Every row comes from one small tree of marks. The marks that hang from a mark follow it in brackets, in the order of their numbers. Every link used is in the known rows. Which tree was each row made from?
Known rows:
J_608(J_443(J_165 J_536)): [-0.752 -0.730 -1.279  3.798  0.286 -1.129  1.923 -0.907 -1.162  0.640
  1.415  4.192  0.933 -1.157  1.722 -0.322  1.177  0.246  0.338 -0.292]
J_165(J_720(J_536(J_787) J_608)): [ 1.717 -0.718 -1.493  3.248 -0.495 -0.882  0.702 -0.323 -0.005 -0.171
  2.386  4.143  0.900  0.928  2.957 -2.443 -1.884  2.379 -1.177 -0.612]
J_165(J_720(J_536(J_443) J_608(J_787))): [ 0.809 -1.742 -2.655  4.233 -0.650 -0.575  1.309 -0.225 -0.920  0.128
  1.471  4.344  1.125  0.768  2.191 -2.611 -1.308  2.150 -0.960 -0.950]
J_165(J_720(J_536(J_443(J_608)))): [ 0.621 -1.577 -2.558  3.902 -1.204 -0.806  1.457 -0.153 -0.819 -0.177
  1.623  4.230  1.417 -0.540  2.843 -1.950 -1.463  1.826 -0.265 -0.821]
J_165(J_720(J_608)): [ 0.976 -1.390 -1.824  2.761 -0.048 -0.600  2.075  0.181 -1.527  0.204
  1.971  1.207  1.398  1.056  2.003 -1.651 -0.480  2.527 -0.464 -0.850]
J_787(J_165(J_720(J_536 J_608))): [ 0.884 -0.242 -0.411  3.461  0.230 -0.743  1.346 -0.056 -1.340 -0.295
  2.032  3.679  1.308  0.747  0.581 -2.068 -0.892  2.148  0.058 -1.363]
J_536(J_443 J_720(J_165 J_608) J_787): [ 0.459 -1.197 -3.855  4.766 -0.235 -0.697  0.212 -1.061 -0.735  0.441
  3.022  8.435  1.249  0.738 -0.891 -2.372  2.269  1.794 -0.282 -0.580]
J_165(J_720(J_608(J_787))): [ 1.088 -1.844 -1.998  3.140  0.040 -0.381  2.008 -0.363 -1.835  0.385
  1.531  0.942  0.974  1.188  1.805 -1.777 -0.601  2.333 -1.318 -0.899]
J_608(J_787(J_165)): [ 0.615 -1.199 -0.641  2.789  0.997 -0.483  1.142 -1.566 -2.069  0.049
  1.221  0.652  0.706  0.054 -0.843 -1.869  0.017  0.159 -0.251 -1.485]
J_608(J_443(J_536)): [-0.183 -1.172 -1.289  3.074 -0.368 -1.176  1.661 -0.743 -0.327  0.558
  1.343  2.801  1.221 -1.002  3.147 -1.202  1.639  0.418  0.370 -0.762]
J_608(J_443(J_165(J_720) J_536) J_787): [-0.274 -1.507 -1.646  4.741  0.151 -0.829  2.462 -1.448 -2.319  1.144
  0.932  4.370  0.425 -0.923  2.204 -0.471  0.042  1.047 -1.386 -0.271]
J_720(J_536 J_608(J_443 J_787)): [ 0.226 -1.320 -1.657  3.893 -0.320 -0.415  1.302 -0.107  0.739 -0.348
  1.575  3.372  1.087  0.102  2.342 -1.997  0.346  0.974 -0.171 -1.030]
J_536(J_443(J_165(J_720) J_608)): [-0.370 -1.866 -3.290  4.804 -0.333 -0.462  2.333 -0.420 -1.901  0.468
  1.763  4.144  1.416 -0.741 -0.161 -0.333 -1.030  1.575 -0.181 -0.635]
J_165(J_720(J_608(J_443(J_536) J_787))): [ 0.476 -1.931 -2.040  4.229 -0.382 -0.668  2.435 -0.286 -0.901  0.939
  1.338  3.325  0.920  0.404  2.932 -1.308  0.429  2.250 -1.338 -0.869]
J_536(J_443 J_720 J_787): [ 0.969 -1.944 -3.544  3.665 -0.576 -0.932 -0.071 -2.120 -1.162  0.355
  2.365  6.315  1.257 -0.378  1.106 -2.718  1.848  1.326 -0.446 -0.870]
J_443(J_165 J_608(J_787)): [ 0.181 -1.626 -1.918  3.799  0.481 -0.241  1.791 -0.930 -1.145 -0.068
  1.351  0.964  0.562 -0.385 -0.340 -0.122  0.284  0.668 -0.908 -0.422]
J_165(J_720(J_536)): [ 1.155 -0.749 -1.047  2.472 -0.481 -1.047  1.168 -0.581 -1.918 -0.377
  1.575  2.612  1.101  0.012  3.675 -2.545 -1.447  1.714 -0.383 -0.480]
J_720(J_536): [ 0.839 -0.430 -0.726  2.009 -0.244 -1.072  0.456 -0.583 -0.600 -0.763
  1.556  1.943  1.110 -0.107  2.935 -2.481 -0.169  0.478  0.390 -0.566]
J_536(J_720 J_787): [ 1.511 -1.358 -2.077  2.602 -0.222 -0.969 -0.034 -2.100 -1.296 -0.048
  2.388  4.328  0.918  0.087  2.003 -2.537  2.038  1.573 -0.848 -0.564]

Write each row's tree:
[ 1.293  0.059 -0.013  2.798  0.348 -1.067 -0.276 -1.405  0.048 -0.593
  2.199  3.896  0.758 -0.194  0.689 -2.716 -1.491  0.186 -0.083 -1.125] | J_720(J_536(J_787(J_165)))
[ 0.814 -0.223 -0.832  3.399  0.538 -1.467  0.420 -1.759 -0.476  0.603
  1.837  4.152  0.226 -0.034  1.287 -0.828  0.304  0.335 -0.946  0.108] | J_443(J_165 J_536(J_787))
[ 0.656 -0.765 -1.445  4.146  0.366 -0.576  1.543 -0.466 -1.919 -0.055
  1.623  3.859  0.563  0.787  1.337 -1.330 -1.148  1.993 -1.184 -0.172] | J_443(J_165(J_720(J_536 J_608(J_787))))
[-0.391 -0.880 -2.660  4.041  0.019 -0.533  1.542 -0.273 -1.692  0.053
  2.549  6.336  1.574  0.253  0.651 -1.707  3.858  1.958  0.584 -0.530] | J_536(J_720(J_165 J_608(J_443)))
[ 0.543 -1.636 -1.219  3.394  0.327 -0.219  1.592 -0.955 -0.629 -0.177
  1.389  0.306  0.757 -0.249 -0.830 -0.975  0.618  0.679 -0.475 -1.531] | J_443(J_608(J_787(J_165)))
[ 0.171 -0.734 -0.757  3.758  0.149 -1.199  1.067 -1.460  0.164  0.697
  1.904  4.533  0.958 -1.104  1.175 -1.263  0.347  0.099 -0.078 -1.284] | J_608(J_443(J_536(J_787(J_165))))
[-0.042 -2.203 -2.630  4.340 -0.071 -0.257  1.520 -1.031 -0.650  0.242
  1.356  2.643  1.209 -0.613 -1.527 -1.249  0.212  0.366 -0.013 -1.786] | J_536(J_443(J_608(J_787(J_165))))
[ 1.380 -0.845 -1.234  3.111  0.344 -0.887  0.031 -2.311 -1.736  0.011
  2.505  5.078  0.913 -0.061 -0.170 -2.508  2.091  1.377 -0.466 -1.190] | J_536(J_720 J_787(J_165))
[ 0.830 -1.774 -1.359  3.734  0.147 -0.230  2.101 -0.924 -1.705  0.118
  1.374  1.019  0.827 -0.185 -0.123 -0.980 -0.394  1.581 -1.075 -1.457] | J_443(J_608(J_787(J_165(J_720))))
[ 0.531 -0.276 -1.341  3.765  0.197 -0.743  1.535 -0.018 -1.704 -0.227
  1.982  4.017  1.004  0.641  1.483 -1.221 -1.054  2.122 -0.368 -0.103] | J_443(J_165(J_720(J_536 J_608)))
[-0.316 -1.551 -1.074  3.682  0.762 -0.286  1.888 -1.427 -1.794  0.360
  1.286  2.137  1.046 -1.036 -0.584 -1.531 -0.101 -0.107  0.130 -1.764] | J_608(J_443 J_787(J_165))
[ 0.932  0.478 -0.776  3.017  0.255 -1.130 -0.254 -0.930 -0.286 -0.605
  2.458  5.039  0.593  0.042  1.036 -2.583 -1.385 -0.012 -0.234 -0.057] | J_720(J_165 J_536(J_787))
[ 0.648 -1.622 -2.161  4.685 -0.337 -0.923  1.171 -1.681 -1.145  0.375
  1.126  4.730  0.228 -0.207  1.743 -0.175  4.735  1.810 -1.615  0.104] | J_443(J_165 J_536(J_720) J_608(J_787))
[ 0.457 -0.626 -2.314  3.307  0.138 -0.678  0.958 -0.264 -1.930 -0.164
  2.499  5.026  1.364  1.118  0.304 -1.945  4.070  2.170  0.204 -0.292] | J_536(J_720(J_165 J_608))
[-0.051 -0.785 -1.780  4.477  0.287 -0.900  1.452 -0.487  0.839  0.714
  2.258  5.141  0.888  0.003  0.924 -0.393  0.863  1.061 -0.399 -0.525] | J_720(J_608(J_443(J_165 J_536(J_787))))
[-0.165 -0.617 -1.954  3.735  0.004 -0.983  0.616 -0.864 -1.093 -0.357
  1.588  5.123  1.200 -0.611  0.855 -1.935 -0.705  0.141  0.713 -0.410] | J_720(J_536(J_443(J_165)))
[ 1.045 -0.901 -0.410  3.355  0.406 -0.654  1.177 -1.367 -2.480 -0.077
  1.193  2.790  0.621  0.071  0.833 -2.355 -1.444  1.142 -0.921 -1.247] | J_608(J_787(J_165(J_720(J_536))))
[ 0.436 -0.599 -1.469  3.575  0.065 -1.450  0.734 -1.686 -2.316  0.382
  1.521  5.320  0.628 -0.019  2.069 -1.089  4.372  1.569 -0.384  0.265] | J_443(J_165 J_536(J_720))
[ 1.276 -0.307 -0.186  2.943  0.411 -1.453  0.237 -1.679 -0.004  0.532
  1.888  3.252  0.499 -0.004  0.773 -1.776  0.548  0.414 -0.558 -1.035] | J_443(J_536(J_787(J_165)))
[ 1.211 -1.213 -2.616  4.121 -0.834 -0.839  0.700 -0.342  0.111  0.123
  2.368  5.833  1.202  0.601  2.198 -2.606 -2.234  2.163 -0.858 -0.859] | J_165(J_720(J_536(J_443 J_787) J_608))
[ 0.662 -1.178 -1.059  3.185  0.906 -0.288  1.396 -0.518 -0.856  0.049
  1.658  1.078  0.930  1.128 -1.138 -1.648  0.600  1.078 -0.250 -1.581] | J_720(J_608(J_787(J_165)))
